Each row was made from one small tree. The marks that hang from a mark follow it in brackets, in the order of their numbers. Every link used is in the known rows. Write each row's tree.
Known rows
q_344{q_187 q_471{q_691{q_83}} q_645 q_666}: [ 2.32  2.24  0.82  0.94 -2.96 -2.02  0.33 -0.59 -1.56 -1.54  3.11 -0.52
  0.23 -2.34  1.07  1.50  0.32  2.07  2.57 -1.87 -0.22  0.81 -1.62 -0.82]
q_83{q_691{q_471}}: [-3.75 -1.49 -3.96 -0.59  1.05  2.68  0.21  0.21  1.56  1.61 -1.27  2.34
  1.26 -0.97  1.37 -0.03 -0.45 -0.37 -1.07 -0.99  0.05  2.03  1.14  0.26]
q_187{q_344{q_471 q_645 q_666{q_648}}}: [ 2.68 -0.54  2.94  3.19 -0.09 -1.92 -1.06  0.68 -0.36 -0.11 -0.36 -3.00
 -1.40  0.98 -0.98 -0.81 -1.76 -0.39  0.20  1.43 -1.65 -0.97  0.48 -1.44]
q_819{q_344{q_187 q_645 q_666} q_648}: [ 3.35 -0.98  0.65  0.52  2.80  0.75 -1.36  2.61  0.63  2.89 -1.19 -2.58
 -0.94  1.38 -4.09 -3.19  0.33 -3.14 -1.42  4.82  0.01 -3.04  2.26  0.58]
q_819{q_344 q_454}: [-3.92 -2.82 -1.37 -3.35  3.66  2.13  0.63  0.32  1.29  1.62 -1.24  0.34
  0.45 -0.81 -1.72 -0.58  0.51 -2.20 -1.70  0.64  0.75 -1.07  1.97  0.91]
q_691{q_83}: [-3.74 -1.33 -1.61 -2.80  1.06  2.67  0.65 -0.68  1.12 -0.44 -1.26  1.42
 -1.16 -0.29  1.99  0.36 -0.73 -0.21 -0.24 -1.76 -0.32  2.19  0.97  0.63]
q_819{q_454 q_648}: [-3.40 -4.31 -0.99 -1.01  4.05  2.12 -0.26 -0.73  1.26  1.10 -1.33  0.48
 -0.73  1.01 -1.86 -2.30 -0.35 -1.87 -1.08 -0.64  0.56  0.23  1.77  0.70]
q_819{q_344{q_187 q_645 q_666} q_454 q_648}: [ 2.49 -2.16  0.94  0.39  2.69 -0.21 -1.03  1.00  0.88  2.99 -0.51 -2.82
  0.06 -0.13 -5.19 -2.97  0.55 -3.05 -1.07  4.25  0.82 -3.41  1.51  0.58]
q_83{q_691}: [-3.50 -2.04 -3.51 -1.34  2.25  2.91  0.53  0.33  1.15  0.63 -0.81  1.23
  0.83 -0.44  0.77  0.07 -0.35 -1.56 -1.23 -1.75 -0.61  1.65  1.27  2.19]
q_691{q_83 q_471{q_344{q_187 q_645 q_666}}}: [ 2.94  1.78  0.48  0.54 -2.54 -1.53  0.31 -1.04  1.18  0.54 -2.50  0.35
 -0.61 -2.14  0.71 -0.01 -0.39  0.37  0.58  3.17  1.02 -0.15 -1.33 -0.68]
q_645{q_344{q_187}}: [-0.68 -1.94 -1.55 -0.28  0.72  0.97  0.75  1.83 -0.18  0.15 -0.23 -0.33
  0.49  1.41 -2.00  1.05  0.61 -1.18 -2.33  1.48 -1.14 -2.09  0.80  1.37]
q_344{q_187 q_471{q_691} q_666{q_648}}: [ 2.78  1.26  2.63  2.94 -0.27 -1.60 -0.92  1.13 -0.78 -0.13  2.75 -1.84
  0.78  2.53 -0.88 -0.43 -0.37  2.16  0.31 -1.01  0.38 -1.20 -0.31  0.33]
q_187{q_344{q_666}}: [-0.16 -1.15  0.86  0.23  0.71  0.36  0.17  0.16  0.96  0.70 -1.86 -0.69
 -0.85  0.41 -0.23  0.46 -1.31 -0.62 -0.42  0.96 -2.73 -1.19  0.64  0.27]
q_471{q_691{q_83}}: [-3.80  0.07 -1.90 -3.23 -0.14  2.58  0.87 -1.84 -0.08 -1.68  0.87  2.42
 -0.25 -1.08  2.42  0.77  0.24  0.51  0.63 -3.31  0.80  2.79 -0.07 -0.18]
q_648{q_666}: [-1.69 -2.45 -0.66 -0.96  2.53  2.59  0.30  1.82  1.23  1.08 -1.05 -1.52
 -0.54  1.99 -0.50 -1.00 -0.64 -1.29 -2.77  0.54  0.34  0.95  3.02  0.59]
q_471{q_344 q_691}: [-2.17  0.22 -1.31 -2.50  1.46  1.45  1.23 -1.33  0.17 -1.55 -1.30  2.55
 -0.40 -0.29  1.39 -0.17  1.07 -0.87 -0.82 -1.03  1.47  0.94  0.06  0.82]
q_666{q_648}: [-1.95 -2.41 -0.07 -0.38  2.96  2.41 -0.47  0.80  1.32  0.40 -1.33 -1.13
 -1.30  2.57 -0.46 -2.03 -1.59 -1.66 -2.39 -0.06  0.83  0.53  2.36  1.08]
q_187{q_344{q_471{q_691{q_83}} q_645}}: [-1.67  0.83 -0.83 -1.28 -2.07 -0.95  0.79 -1.88 -1.58 -3.37  1.97  1.98
 -0.80 -3.12  2.30  2.58  0.23  1.30  2.30 -2.62 -1.11  1.87 -0.99 -2.76]
q_425{q_691}: [-4.86 -0.92 -2.51 -2.17  1.83  1.16  0.21  0.84  0.20  0.12 -0.16  1.58
 -1.16 -1.02  2.06  0.44 -1.18 -1.19 -0.52 -2.62 -0.94  1.49  1.94  0.69]
q_645{q_344{q_187 q_471{q_691} q_666{q_648}}}: [ 3.29  1.27  2.28  3.46 -1.88 -1.57 -1.05  1.24 -2.13 -0.13  2.98 -1.86
  2.09  3.74 -2.27  0.09  1.39  1.64 -0.28  0.40  0.08 -2.13 -1.48 -0.29]
q_645{q_344{q_187 q_471 q_666}}: [ 2.15 -0.12  0.98  2.53 -0.84 -1.50 -0.10  2.44 -1.23  0.91  0.81 -1.43
  1.35  2.10 -1.64  1.52  1.21  1.23 -0.11  1.04 -2.52 -2.46 -0.62  0.61]
q_425{q_691{q_83 q_471{q_344{q_187 q_645}}}}: [-1.19  2.11 -2.29 -1.63 -2.27 -2.00  0.29 -0.85  0.36 -0.71 -1.00  3.15
 -0.99 -3.89  2.58  1.42 -0.71  0.15  0.74  0.54  1.21  1.00 -0.63 -1.27]
q_83{q_691{q_471{q_344}}}: [-2.62 -0.39 -3.44 -0.98  1.12  1.79  0.54 -0.78  1.85  0.99 -3.28  3.52
  1.16 -0.73  1.72 -0.09  0.42 -0.65 -1.13  0.44  1.00  1.35  0.07  0.68]
q_425{q_691{q_83}}: [-5.45  0.15 -2.62 -3.38  0.21  1.33  0.16 -0.55  0.25 -0.56  0.05  2.69
 -1.11 -1.59  3.39  1.29 -1.12 -0.05  0.80 -3.59 -0.65  2.85  0.69  0.08]
q_819{q_344{q_187 q_471 q_666{q_648}} q_454}: [ 2.19 -0.56  3.13  1.60  1.89 -1.78 -1.28  1.95  0.52  2.47  0.87 -2.80
  1.78  2.28 -3.60 -0.97 -0.06  0.62 -0.74  2.07  0.72 -3.68  0.48  0.72]

Which tree is each row?
[-2.99  0.81 -1.53 -1.52 -1.95  0.84  0.50 -1.04 -2.39 -2.06  2.28  2.76
  1.33  0.34  1.80  2.32  2.51  1.91  1.48 -3.26 -0.30  1.93 -1.75 -1.62] => q_645{q_344{q_471{q_691{q_83}}}}
[-3.37  0.83 -1.32 -1.98 -0.47  0.93  0.64 -1.15 -1.00 -2.09  1.88  2.66
  0.02 -0.84  3.23  1.73  0.74  2.48  1.98 -4.62  0.03  3.08 -0.65 -0.97] => q_344{q_471{q_691{q_83}}}
[-1.21 -3.25 -0.67 -1.66  4.58  1.42 -0.82  1.31  1.47  2.37 -0.69 -0.03
  0.52  1.38 -4.29 -1.89  0.71 -2.06 -2.03  2.51  1.02 -3.23  2.15  1.14] => q_819{q_344{q_187} q_454 q_648}
[ 1.08  2.25  0.96  0.42 -2.23 -1.39  0.14 -0.30 -1.00 -1.04  2.79  0.62
  1.10 -0.36  1.55  2.08  0.60  3.66  2.44 -2.76 -0.74  0.46 -1.77 -0.11] => q_344{q_187 q_471{q_691{q_83}} q_666}
[ 1.55 -0.48  1.36  1.86 -0.36 -1.96  0.11  0.63 -0.50 -0.41 -0.41 -1.61
 -1.41 -1.34  0.10  0.90 -0.95 -0.09  1.04  0.68 -3.06 -0.66  0.32 -1.28] => q_187{q_344{q_471 q_645 q_666}}
[ 2.98  2.71  0.67 -0.63 -2.66 -1.35  0.76 -2.07 -0.43 -1.81 -0.07  0.43
 -0.18 -2.38  0.60  0.37  0.75 -0.16  1.24  0.95  1.44  0.16 -2.30  0.42] => q_471{q_344{q_187 q_645 q_666} q_691{q_83}}
[ 3.68  0.27  0.98  0.86  0.25 -1.38  0.72  0.50  0.64  0.10 -2.29 -1.72
 -1.04 -1.07 -1.18 -0.72 -0.37 -1.95 -0.84  3.35  0.00 -1.88  0.00  1.79] => q_471{q_344{q_187 q_645 q_666}}
[ 4.77  1.59  2.31  1.78 -0.74 -1.50 -0.21 -0.70 -0.21 -0.82  0.01 -2.03
 -0.29  0.61 -1.78 -2.12 -0.19 -1.55 -1.05  2.65  2.58 -1.59 -0.80  0.88] => q_471{q_344{q_187 q_645 q_666{q_648}} q_691}
[ 1.74 -0.88  0.29  1.40 -0.54  0.06  0.22  1.74 -0.28  1.36 -0.27 -1.91
  1.07  1.92 -2.41  0.53  0.59 -0.75 -1.54  2.32 -1.73 -2.66 -0.12  1.43] => q_645{q_344{q_187 q_666}}
[ 3.81 -1.01  2.03  2.66  0.42 -0.49 -0.73  1.45  0.68  0.92 -0.15 -4.45
 -1.13  1.03 -2.57 -2.30 -2.04 -1.94 -1.72  2.81  0.53 -1.63  1.28  1.21] => q_344{q_187 q_645 q_666{q_648}}
[-2.71  1.29 -1.43 -3.66 -0.07  1.65  1.14 -2.72  0.14 -2.33 -1.20  3.60
 -0.36 -0.79  2.78  0.55  1.11  0.36  0.50 -1.90  1.71  2.28 -1.26  0.25] => q_471{q_344 q_691{q_83}}
[ 3.08 -0.07  1.13  2.50 -0.10 -2.15  0.15  2.08 -0.56  0.41  0.80 -2.64
 -0.73 -1.06 -0.85  0.46 -0.79  0.28  0.54  0.54 -1.83 -1.16  0.53  0.54] => q_344{q_187 q_471 q_645 q_666}
[ 4.86  0.21  2.44  2.13  0.51 -1.40 -0.47  0.66  0.91  0.34 -2.14 -3.17
 -1.14  1.33 -2.32 -2.42 -1.16 -2.16 -1.67  4.20  1.45 -2.27  0.19  1.60] => q_471{q_344{q_187 q_645 q_666{q_648}}}
[-5.69  0.56 -3.07 -2.55 -0.99  1.00 -0.30 -0.78  0.55  0.43 -0.38  3.65
 -0.72 -2.13  4.00  1.25 -1.22  1.14  1.03 -2.81 -0.03  3.22  0.60 -1.87] => q_425{q_691{q_83 q_471}}
[-2.90  0.86 -0.62 -1.80 -1.32 -0.19  0.54 -1.64 -1.02 -2.74  1.72  3.27
  0.03 -1.10  2.76  3.13  0.35  2.87  2.10 -3.63 -1.44  1.49 -1.13 -1.99] => q_187{q_344{q_471{q_691{q_83}}}}
[ 2.89  1.26  0.92  2.14 -1.38 -2.24  0.39  0.85 -1.71 -0.89  2.96 -1.61
  0.12 -1.85 -0.36  0.77  0.21  0.98  1.28 -0.93 -0.60 -0.55 -0.35 -0.17] => q_344{q_187 q_471{q_691} q_645 q_666}
[ 1.19  0.75  1.79  2.55 -1.21 -0.30 -1.01  0.25 -2.24 -0.06  2.03 -1.25
  1.51  3.81 -0.92 -0.65  1.60  0.85  0.09 -0.67  0.22 -0.13 -1.31 -1.03] => q_645{q_344{q_471{q_691} q_666{q_648}}}
[ 1.47  2.33  0.69  0.92 -3.71 -1.40  0.11 -0.26 -2.33 -0.90  3.17  0.57
  2.30  0.81  0.13  2.59  2.20  3.05  1.96 -1.29 -1.00 -0.49 -2.86 -0.69] => q_645{q_344{q_187 q_471{q_691{q_83}} q_666}}
[ 2.61  0.95  2.65  2.81 -1.33 -1.99 -0.79 -0.57 -1.48 -1.36  1.79 -1.95
 -0.60  0.22 -0.51 -0.47 -0.71  0.36  1.01 -0.05 -0.44 -0.34 -0.53 -2.15] => q_187{q_344{q_471{q_691} q_645 q_666{q_648}}}
[ 0.73  1.92  2.74  1.12 -2.14 -1.05 -1.03 -1.66 -0.84 -1.35  1.79  0.32
  0.37  1.74  1.36  0.77 -0.48  2.92  2.16 -1.89 -0.60  0.68 -1.93 -2.04] => q_187{q_344{q_471{q_691{q_83}} q_666{q_648}}}
[-0.06  1.23 -1.00 -0.65 -1.84 -1.20  0.87 -0.46 -1.43 -2.73  3.21  0.99
 -0.19 -2.82  1.44  2.04  0.33  1.72  1.70 -2.63  0.37  1.35 -0.77 -0.83] => q_344{q_187 q_471{q_691{q_83}} q_645}
[ 3.06  1.10  0.42  2.80 -0.25 -0.45 -1.15  0.16  2.07  2.43 -2.26  0.03
  2.22  2.01 -0.96 -1.54 -0.54  0.15 -1.52  3.14  1.69 -1.35 -1.01  1.31] => q_83{q_691{q_471{q_344{q_187 q_666{q_648}}}}}
[ 2.58 -0.90  0.47  1.32  0.22 -0.50  0.41  1.35  0.42  0.68 -0.37 -2.99
 -1.15 -1.31 -1.58 -0.67 -1.29 -1.66 -0.83  1.88 -0.96 -1.26  1.13  1.37] => q_344{q_187 q_645 q_666}
[ 0.46  1.78  0.44  0.11 -2.42 -0.68  0.26 -1.54 -1.74 -1.54  2.11  0.08
 -0.35 -2.40  2.39  0.68  0.54  1.37  2.95 -2.88 -0.08  2.87 -1.34 -1.57] => q_344{q_471{q_691{q_83}} q_645 q_666}
[ 0.25 -0.52  0.51  1.65 -0.21 -0.20 -0.21  1.52 -1.35  0.95 -0.21 -0.81
  0.72  2.14 -0.38  0.68  1.34  0.40  0.20  0.06 -2.34 -0.47 -0.43 -0.20] => q_645{q_344{q_471 q_666}}
[-0.23  2.31  0.36 -2.00 -1.28  0.80  0.62 -2.76  0.03 -1.19 -1.29  2.15
  0.10 -0.31  2.37  0.12  1.16  0.62  1.35 -1.11  1.22  1.81 -2.15  0.32] => q_471{q_344{q_666} q_691{q_83}}
[ 3.08 -1.42  2.29  1.03  1.41 -0.74 -0.81  0.99  0.97  2.37  0.06 -4.46
  0.57  0.07 -4.87 -2.60 -0.65 -2.77 -1.95  4.37  1.94 -3.47  1.04  0.96] => q_819{q_344{q_187 q_645 q_666{q_648}} q_454}
[-1.94 -4.44 -0.17 -0.37  3.92  2.27 -0.65  0.46  1.51  1.97 -0.80 -1.32
 -0.03  2.76 -2.94 -2.92 -0.08 -1.69 -2.39  0.76  1.60  0.29  2.58 -0.01] => q_819{q_454 q_648{q_666}}
[-0.34  1.39  0.16 -0.93 -1.21  0.61  0.12 -1.91  1.65  1.06 -3.70  2.22
 -0.38 -0.11  2.50 -0.30  0.04  1.12  0.81  1.28  0.65  1.51 -1.31 -0.85] => q_691{q_83 q_471{q_344{q_666}}}
[-4.53  1.70 -2.58 -2.98 -0.99  0.20  0.06 -1.69  0.92 -0.16 -2.31  4.95
 -0.69 -1.82  4.29  1.19 -0.33  0.87  0.96 -1.42  0.92  2.73 -0.58 -1.33] => q_425{q_691{q_83 q_471{q_344}}}
